Every row comes from one small tree of marks. The marks that hang from a mark follow it in brackets, in alphabetical order. Every link used is in the known rows. Which tree was each row made from?
Known rows:
P[D[H[V] X] Z]: [ -7  -5  -1  -2   0  16  -6   5   7 -11   3  -7   0  11  -9   1   0  11
  21  -1  19   1  -1   5  -3   7  -3 -11  -1  19   1   7  10 -14  -2 -10
   5  21  -3   8  -3   5  -7]
D[H[Q[L[W]] R V] X]: [  0   0  -3   2   4  -8  -1  -5   2  -9   3  -1 -15 -11 -11   6  13  12
  15 -12  20 -11  -2 -10 -27   1   1   3 -23   5   6   4 -12  -2   4   4
   5   9   8   6  -5  -4 -21]
Q[L[D[H[V]] W]]: [ 17  -5   4  11   0  -3  -3  -3  -1  -4   5   0   2 -12  -4   2   4   3
   4  -7  23  -9   1 -11  -7  -1  -6  12  -7   2   1  -9  -7   2   0   7
  -3  -4   1  -2  -2  -7  -8]
Q[H[R] L[W]]: [ 11   1  -4   6   1   0   0   4   7  -7  -3   3  12 -12  -3   2  -7   1
  11 -10  16  -7   0 -10 -23  -2  -6   2 -30   2  -1  -5 -19   9  -1   8
  -7  -6  11  -1  -3  -7 -13]
P[D[C X] Z]: [ -9  -6   3  -6  -1  15  -3   5   6 -10   2 -10   4  13  -7   3  -4   9
  21   2  10   5   1   5  -9   2  -3 -17 -11  21  -7   7   7 -20  -1  -8
   1  21  -7   7   0   6   1]
Q[H[R V] L[W]]: [ 11   1  -5   6   1   2  -3   1   9  -6  -3   3   9 -14  -5   4   2  -1
  11 -13  22  -8   0  -9 -26   2  -7   7 -29  -2  -1  -5 -26  14   0   6
  -6  -3  10   2  -5  -8 -15]
G[L[D[H[Q] X[S]]]]: [-7 -4  3  5  2 -5 -2  0 -1 -5  7 -4 -5 -7 -2  7 -7  8  9 -5 13 -6  1 -5
  1  1 -5  5  7 -2  4 -1 -1 11 -1  7 -1 12  0  1  4  0 -9]
Q[H[V] L]: [  8   3  -5  -1   0   5  -4   0   9  -1   1   1   9  -6  -3  -2   2  -4
   9  -7  15  -4   0  -4 -19   3  -8  11 -18 -11  -1  -4 -25  18   1   0
  -6   0   5   0  -2  -5 -14]
Q[L[D W]]: [ 19  -5   5  10  -1  -2  -2   0  -1  -3   3   1   7 -11  -2   1  -3   1
   3  -4  18  -8   2  -8  -4  -3  -5  12  -4   2  -3 -10  -3   0  -2   9
  -5  -8   1  -3   1  -7  -5]
H[Q[L] R V]: [  6   4  -7   1   2  -2  -4  -4   8   3  -3   3  -7 -14  -5   7  16  -4
  14 -13  15  -4  -1  -2 -25   7   1  17  -5  -4  -5   2 -23  16   2   9
  -3   4   8   6  -8  -1 -21]
W[L]: [  4  -1   3  10   5  10   2  -3  -1   0   1  -2   5  -2  -2  10  -1  -4
   0  -2  -2  -4   1  -3   2   1  -1   0 -13   4   6  -4  -1  12   2  12
   0   1   0   2   4  -1  -2]
W[L[D]]: [  3  -3   6  10   4   7   2  -4  -3   0   6  -3   6  -7  -2  10  -8  -2
  -1  -4   6  -6   2  -6   4   2  -3   6 -13   6   5  -5   2  12   2  16
  -1  -1   0   1   4  -3  -1]
E[P[D[C H[Q V]] Z]]: [  0  -1   3   2  -2  18  -2   1   2  -9  -2 -11  -4   2  -5   8  11   4
  18  -3  12   7  -2  -3   2   9  -4 -19  21  15  -9   2   1 -12   0  -6
   2  14  -6   5  -7   9  -8]
E[P]: [  5   1   3   5  -1   6   1   2  -3  -6  -4  -4  -3  -4   1   6   5  -1
   0  -1   1   4  -2  -4  11   3   1 -10  23   2  -6  -4   5  -8   0  -2
   2  -5  -2   1  -2   2  -5]
L[D W]: [  8  -5   7  10  -1  -6  -1  -4  -7  -3   3  -2   3 -13   1   1 -10   6
  -1  -5  19  -6   3 -11   5  -2  -6   2  -6   8  -1  -5   2  -2  -3  11
  -1  -6   0  -4   0  -9   5]
H[Q V]: [  1   4  -3  -3   1   0  -3  -7   3   8  -2   0  -9  -7  -1   1  13  -5
   7  -7   9  -1  -1   0 -10   6  -2   8   6  -9  -2   3 -20  16   2   5
  -1   7   2   2  -3  -3 -10]
C[D[H[Q R] X] U]: [ -7   4   3 -15   7  -3   0 -13   4   9  12   3  -8   1   0   9 -17   9
  13  -5  10   1  -2  -4 -26   5   2   4  25   5 -20   4  -2 -20 -12   1
   4   2   6   8  -4   2 -16]
B[X]: [ -1   0   0  -2   0   6   1   2   0  -7  -3  -5   5  -1   1  -3   0   4
  -1   5  -2  -5   2  -2 -17   0  -2   4  17  -3   2  -2  -6  11  -1  -6
   4  -9   0  -1   5   1  -4]
C[D[H[Q V] X[B]] U]: [ -9   4   6 -16   6   1  -1 -18   4  12  13   3 -12   0   0   8  -8   9
  10  -3   9   0  -4  -2 -25   5   1   5  31  -5 -22   3  -7 -12 -12  -1
   3   8   1   7  -1   1 -14]
L[D[H X[Q]] W]: [  3  -6   9  12   0  -7   3  -5 -10  -9   9  -3  -8 -16  -4   1 -11  16
   4  -7  18 -12   2 -15  -5  -4  -5  -6 -28  10   7  -4   5  -4   1   8
   4   2   0  -4   0 -10   1]
X[D Q[H L]]: [  0   5   3  11  -1   8   5  -1   0   7   6   6   6 -14   6  -6 -16   6
  10   0  -1  -8   1   6 -11   2  -3  11 -17  -3  12  -2  -3  24   2   3
  -4   9   0  -3   2  -6  -7]
D[C[U] X[B Q]]: [-15   0  11  -7   4   4   6 -14  -1   0  10  -3 -19  -3  -3   6   1  11
   7   1 -13  -2   1  -3 -32  -5   2 -16 -31  -2  -9   3  -7  -4   2  -6
  -1  17 -11   4   6   1   2]
Q[H[V] L[D]]: [  7   1  -2  -1  -1   1  -4  -1   7  -1   5  -1  11 -11  -2  -1  -5  -2
   9  -9  23  -6   1  -8 -18   4 -10  16 -16  -9  -2  -4 -21  18   1   5
  -7  -3   5  -1  -2  -7 -14]
X[B D]: [-13   2   7   5  -1   3   4  -6   0  10   3   5  -1  -9   9   0  -1  11
  -1   6  -5  -4  -2  10   0   0   5   7  18  -2   3   5   8   6  -1   3
  -3  12  -3  -1   7  -2   1]
L[D[X] W]: [  4  -6   9   8  -1  -8  -1  -3  -8  -8   5  -4  -1 -13  -1   3 -13  11
   1  -5  20  -8   2 -12   1  -5  -4   0 -14   8   1  -4   6  -9  -2  11
   2  -4   1  -2   3 -12   3]
P[Z]: [ 0 -2  2 -4 -1  9 -2  4  4 -8 -1 -3  5  7 -2  3 -1  2  8  1  6  4  0  6
  4  3 -2 -6  2  8 -3  3  3 -1 -2 -5 -3  6  0  1  2  5  0]
B[X[S]]: [ -6   0  -1   2   1   4   1  -2  -3  -8  -2  -8   5  -2   7   5  -4   7
   0   6  -2  -7   2   1 -12   1  -3   3  31  -6   1   0  -8  13   2 -10
   0  -9   0   0   7   1  -3]
L[W]: [ 9 -3  3  9  0 -1  0 -1 -4 -3 -4  1  1 -7  0  2  0  3 -1 -3  7 -3  1 -6
  2 -4 -2 -6 -7  5  1 -5 -2 -3 -2  5  0 -3  1 -2  0 -6  4]
H[Q[L[D[C] W]] R]: [  8   0   0   4   1  -8   1  -3   2   1  -1   1  -2 -17  -4   7   2   2
  14 -12  14  -6   2 -10 -26   0  -1   8 -17   7  -8   0 -16   5   2  16
  -6   0   8   1  -5  -3 -13]
D[H]: [-3 -1 -1  1  1 -3  1 -3 -1 -4  4  0 -6  0 -4 -1  5  7  3 -3  6 -3  0 -5
 -5  1 -1 -4 -6  5  7  2 -1 -3  2 -3  3  5  1 -1 -4  3 -4]
X[B Q[L]]: [  3   2   7   5   1   9   5  -3   0   4   5   8  -7 -11  -2  -2   4   3
   4   2 -17  -7  -2   5 -16  -2   1  -4 -20 -10  -7  -4  -4  20   3   1
  -5  10  -6  -4   5   0  -1]
G[L]: [-1 -2  0  5  1  2 -4  5  4 -3  0  0  1 -2 -2  4  1 -2  4 -2  2 -1  0  1
  4  0 -2  3  5 -4  2 -4 -2 12 -4  4 -1  9 -2  1  3  3 -5]
L[D[H[Q R V] X] W]: [  1  -4   5   9   1 -11  -1  -7  -5  -9   6  -3 -10 -19  -6   6  -3  15
   8 -13  30 -11   1 -16 -12   0  -4   2 -21  11   5   0  -4  -4   0  13
   4   2   5   1  -4 -11  -7]
Z[P[D[C[U] X]]]: [ -7  -2   5  -3   0   6   0   0   0  -4   3 -10  -4   5  -1   5   6   3
   9  -2   6   3   0   0  -5  -1  -1 -10   6  13  -5  -1   9 -22   2  -2
   3   4  -8   4  -5   1  -1]

Which tree is each row?
[-16   0   1   6   1   2   5  -9  -3  -6   2  -8   2  -6   8   8  -2  17
   4   4   3 -10   3   1 -21   2  -2   6  26   3  10   6  -9   9   5  -9
   1   1   0   2   4   2  -6] => B[X[D[C H[R]] S]]
[  8   0  -2   4   2  -3  -1  -7   2   1   1   1 -10  -8  -6   1  16   3
   9  -8  16  -7  -1  -8 -14   3  -4   5  -4  -1   4  -1 -17   9   3   3
   1   7   3   0  -6  -2 -14] => D[H[Q[L[W]] V]]
[ 16   1   0   3   1  -2   0   0   1   6  -4   2  -1  -9  -1   0   5  -3
   8  -3   7  -4   0  -5 -12  -3  -3   7   1  -2  -5  -4 -13   8   0  10
  -5   0   5  -3  -1  -4 -10] => H[Q[L[W]]]
[  2   1   0   7   1   9   4  -2  -4  -8   0  -4   7 -10   5   1 -10   7
   5   2  -4 -12   2  -1 -24   0  -8  -1   6  -9   3  -4 -18  27   4  -8
  -2  -7   1  -3   7  -4  -6] => B[X[Q[H L[W]] S]]
[ -8   1   0  -4   1  -4   2 -14   1   1   5  -5 -15  -3  -9   5  23   6
  11  -8   9  -2   1 -11 -28   2  -4  -6 -22   2   2   6 -26   4   8   0
   0  18  -2   1  -8   3  -7] => D[C H[Q V]]
[-13  -4   2  -2   1  15   0   3   5 -14   6  -8  -4   8 -11   4  -3  16
  27  -3   9   0   1   1 -20   4  -2 -23 -32  27  -1   9   6 -16   2  -8
   4  27  -5   7  -5   9  -4] => P[D[C H[R] X[Q]] Z]
[ -4  -5   1  -4  -1  16  -5  10   6  -9   0  -7   7  12  -5   0  -9   7
  19   3  11   3   0   8   2   4  -2 -11   3  19  -4   6  15 -17  -4  -7
   2  16  -4   6   1   4  -2] => P[D[X] Z]
[  0  -7  11   6  -1  -9   1  -7  -7  -9   7  -8  -3 -12  -4   6  -7  12
   3  -6  19  -7   3 -15 -10  -7  -5  -5 -28  10  -1  -2  -3 -12   1  10
   0   2  -3  -2   2 -11   6] => L[D[C X] W]
[ -8   1   4   3   3   3   6  -4  -3  -4   6  -1  -6  -9   2   5 -10  13
   8   1  -9 -10  -2   3 -18  -4  -1  -8 -20 -10  -3   2  -6  12   6  -5
  -4  10  -1   0   9  -5  -5] => D[X[B Q[H L] S]]
[-15  -3   8   3   4  -2   9 -14  -6  -9  13  -5 -19  -6  -6  11   9  22
  12  -1  -7 -12  -1  -6 -33  -6  -1 -18 -37  -1   0   5 -13   0  13  -9
  -2  22  -7   1   4   1  -4] => D[C H X[B Q[L] S]]
[ -2  -2   5  13   5   5   3  -7  -4  -5  10  -3  -3 -11  -7  12  -5   5
   6  -9  10 -11   2  -9  -8   4  -2   3 -32   8  10  -2   0  12   5  15
   3   5   0   4   1  -4  -8] => W[L[D[H[R V] X[Q]]]]
[ -7  -3   5  -1  -1   4   1   3  -1  -6   2 -10  -1   4  -3   5   8   4
   9  -1   5   2  -1   0  -4  -2  -1 -11  -2  13  -4  -1   9 -20   5   0
   4   4  -8   3  -5  -1   0] => Z[P[D[C X]]]
[  0  -5   6  10   0  -5  -1  -3  -1  -5   4  -3  -3 -11  -5   7   1   6
   8  -8  16  -6   2 -12  -5  -2  -8  -3 -10   4   2  -5 -10  11  -2  13
  -3  12  -3  -3   0  -1  -3] => G[L[D[C H[Q]] W]]
[  2  -6   6  11   0  -4  -4   3  -2  -8   3  -2   1 -11  -3   6  -8   5
   4  -5  16  -6   1  -7   5  -3  -5   2  -4   2   3  -7   2   6  -6  11
   0   6  -2   0   5  -6  -3] => G[L[D[X] W]]
[-24  -1   6   2   5  -5  10 -15  -5 -12  11  -5 -22  -8  -6  15   6  25
  13  -5  -7 -11  -1  -6 -37  -3   2 -23 -45   6   1  10 -11  -3  13  -7
   1  24  -4   4   1   3  -3] => D[C H[R] X[B Q S]]
[-15   2   4  10   1  -1   6 -13  -4  11   5   2  -6 -12  14   9  -1  18
   5   4   0 -11  -2  10  -2   1   1   8  37  -6   4   8  -2  13   6  -1
  -9  17   1  -1   7  -1  -6] => X[B D[H[Q[L]]] S]
[ -6   0   5  -9   3  -4   2  -4   0  -1  11   1   1   3  -4   5 -11  13
   7   0   7  -3  -4  -3 -13   1   1   0   6   4 -11   3   3 -18  -5   1
   7   3   4   3  -1  -2  -8] => C[D[H X]]
[  2  -2   3   2  -2  18  -2   9   1 -13  -3  -9   2   4  -2   6  -2   4
  14   1   8   7  -2   2  13   5   0 -17  25  15  -9   0  16 -19  -3  -7
   4   6  -5   5  -1   5  -7] => E[P[D[X] Z]]
[  0  -5   6   8   1  -3  -2  -6   0  -2   5  -3  -5 -10  -4   8  -1   4
   8  -8  17  -4   3 -12  -6  -1  -8  -1  -2   3   0  -5 -10   9  -5  11
  -4  11  -3  -1   0   0  -3] => G[L[D[C[U] H[Q]] W]]
[ -3  -1   2   1   0  -6  -1  -8  -2   2   9  -3  -7 -10  -3   0   0   6
   5  -8  20  -5   1  -9  -5   5  -5   9  -1   1   2   2  -6   7   2   8
   1   4   1  -1  -5  -2  -7] => L[D[H[Q V]]]
[  6  -3   6  16   1   1   5 -10  -9  -1   8  -2  -2 -14   5  10  -9   7
   7  -3  -1 -11   2  -1  -7   0  -7  -1 -10  -4  -2  -5 -10  16   9   0
  -9   4  -4  -2   3  -5   1] => X[Q[L[D[C] W]] S]
[ -5   3  -4   0   2  -6   3  -3   1  -1   1   2 -10  -6  -5   2   6   7
  10  -8   7  -4  -1  -7 -17   3   1  -3  -9   8   4   6  -7   2   3   5
   2   7   8   1  -8   4 -12] => D[H[Q R]]
[ -8  -1  -1   8   5  -5   5  -5  -4 -12   9  -1 -14  -8  -4  10  -4  18
  13  -6   3 -13  -1  -3 -20  -1   1  -6 -26   5   9   4   0  -1   9  -5
   3   9   4   5  -1  -1 -14] => D[H[R] X[Q[L] S]]
[ -3  -2  -4   3   2   6  -4  -2   2   0   4  -5  -5   1  -3   2   0   9
  17  -3  14  -5   0  -1 -10   4  -4   0  11   7   0   5  -1  -7   3  -4
   3  16  -1   7  -4   0 -13] => P[D[H[Q[L] V] X[S]]]
[ -7  -1   3   2   3  -2   5  -2  -5  -9   9  -1 -15  -3  -7  -2  -2  15
   8  -2  -1  -8  -1  -5 -14  -2   1 -11 -32   4  12   3   5  -3   5  -4
   8  11  -1   1   0  -1  -7] => D[H X[Q]]
[  4  -5   5  12   0  -2  -4   2  -1  -5   2  -1   3 -11  -2   6  -6   2
   3  -5  14  -5   2  -6   7  -1  -6   4   1   1   2  -8  -1  11  -6  12
  -2   5  -2  -2   3  -4   0] => G[L[D W]]
[ -5  -2   4   0  -1   6   1   2   0  -3   1  -9   1   4  -1   4  10   1
   8  -2   4   3  -1   1  -1  -1  -2 -10   4  13  -5  -2   6 -16   4   1
   2   3  -8   2  -7   2   1] => Z[P[D[C]]]
[-10   4   3  14   0   3   7  -6  -4   4   8   7  -7 -13   3  -1  -8  14
   8  -2  -2  -8   0   5  -7   5   3   4 -13   8  18   4   8  12   4   3
   3  14  -1   1  -3   0  -5] => X[D[H[R]] Q]
[-14  -2   5  -5   4  -4   2 -15  -2  -4   7 -10 -12   4   2  14  -4  10
   6  -1   1   0   2  -3 -20  -3  -1  -8  -2   0  -6   5 -10 -15   3 -10
  -3   9  -6   7   5   0   0] => D[C[U] X[S]]
[-20   2  -1  10   1  -5   5 -18  -3   5   6  -4  -8 -10   9  16   3  17
  11  -6  11  -8   1   4 -11   6  -1   8  17   4  10  11 -14   7  11  -2
  -5  18   2   6  -2   0  -8] => X[D[C H[Q R V]] S]
[  1  -1   3   5  -2  13   0   2  -1  -5  -2  -8  -1  -1  -1   5   4   0
   8   0   2   6  -1  -5   4   4  -1 -16  19  10 -10  -1   5 -15   0  -3
   2   4  -7   4  -5   5  -3] => E[P[D[C]]]
[ -7   0   1   3   3  -1   2  -6  -3  -9   9  -1 -18  -5  -9   0   7  13
   9  -5   6  -9  -1  -5 -15   2   0  -7 -31   0  13   3  -2   3   5  -5
   9  13  -2   3  -2  -3  -9] => D[H[V] X[Q]]
[  0  -2   5   2  -2  19  -2   8   1 -12  -3  -9   0   3  -2   6   0   6
  13   2   5   6  -3   3  11   5   1 -19  26  13 -11   1  16 -17  -4  -7
   3   8  -6   5   0   5  -6] => E[P[D[X[B]] Z]]
[  4  -2   2   4  -2  20  -3   8   2 -10  -4  -8   4   3  -1   5   0   1
  12   1   8   8  -2   2  15   8  -2 -16  30  14 -10  -1  14 -14  -4  -6
   2   5  -5   4  -3   7  -5] => E[P[D Z]]
[ -4  -2   3   1  -1   5   0   7  -1  -6   1  -8   0   3  -1   3   4   3
   8  -1   6   1  -2   2   4  -1   0  -7   8  11  -2  -2  15 -18   2   1
   5   1  -5   3  -4  -2  -2] => Z[P[D[X]]]
[  5   3  -7   0   1   3  -4   1  11  -4  -1   2   9 -10  -5   2   2  -2
  12 -12  17  -5   0  -5 -26   5  -6  11 -25  -5  -1  -1 -25  16   1   3
  -6  -1   9   3  -5  -4 -18] => Q[H[R V] L]
[  0  -7   7  11   1 -11   1  -7 -11 -11   8  -6  -5 -13   0   7 -12  18
   3  -6  24 -12   2 -14   1  -4  -6  -3  -8   9   6  -2   4  -9   2   6
   1   0   2  -2   1 -10   0] => L[D[H X[S]] W]
[  2  -5   7  13   1  -2  -2   3  -3  -8   4  -1  -2 -13  -3   5  -9   6
   5  -5  12  -7   1  -6   3  -3  -5   0 -12   1   4  -7   2  11  -5  11
   0   8  -3  -1   5  -6  -2] => G[L[D[X[Q]] W]]
[ -7  -5   0  -1   0  16  -4   7   4  -9   1  -9   6  12  -1   5 -12   9
  19   3  11   2   0  10   5   4  -3 -12  13  17  -5   7  13 -15  -2 -10
   0  16  -3   8   3   4  -2] => P[D[X[S]] Z]
[ -7   1  -5   3   2  -3  -1  -6   3  -6   3   0 -10  -5  -7   5  13   7
   7 -10  13  -5  -1  -5 -14   7   0   0 -13   5   8   4  -8   2   3  -1
   5   7   4   5  -9   3 -11] => D[H[R V]]
[ -4   1  10  22   1   7   8 -12  -8   9   6   6  -4 -20  14   9  -8  16
   5   4 -10 -14  -1  13  -2  -1   1   5  14  -9   3  -1   0  24   6  -1
 -10  14  -5  -2  10  -6   1] => X[B D Q[L[W]] S]
[  8   0  -1   3   1  -4   2  -3  -1   0   1   1  -7  -6  -5  -1   8   5
   8  -5  10  -6  -1  -9 -12  -1  -3   0  -4   3   4  -1 -10   4   2   4
  -1   4   5  -3  -5   0 -11] => D[H[Q[L[W]]]]
[-12   1   3   7   2  -3   4 -20  -4  10   8  -4  -7  -6  12  13  -4  13
  10  -1   8  -5   2   3 -10   3  -3  10  34   1   6   7 -10   2   6  -5
  -9  14  -1   3   1   1  -7] => X[D[C[U] H[Q[L]]] S]
[  1   0   3   3  -1  14  -1  -1   0  -2  -1  -8  -3   0   0   6   2  -1
   8   0   3   7  -1  -5   3   5  -1 -14  27  10 -11  -2   5 -17  -2  -5
   2   3  -8   5  -5   6  -4] => E[P[D[C[U]]]]
[ -3  -3   5   1  -1  18  -1   0   0 -11  -1 -13  -2   5   1  12  -2   5
  15   0   8   8  -1   1   5   6  -2 -21  29  14 -13   2   9 -21  -2 -11
   0   9  -8   8  -1   7  -5] => E[P[D[C[U] X[S]] Z]]
[ -5  -1   4  -1  -1   7   0  -1   1   0   1  -9  -1   4   0   5   7  -1
   8  -2   5   5   0   1  -2   1  -2  -8  11  12  -7  -2   7 -17   2  -1
   1   2  -8   3  -7   3   1] => Z[P[D[C[U]]]]
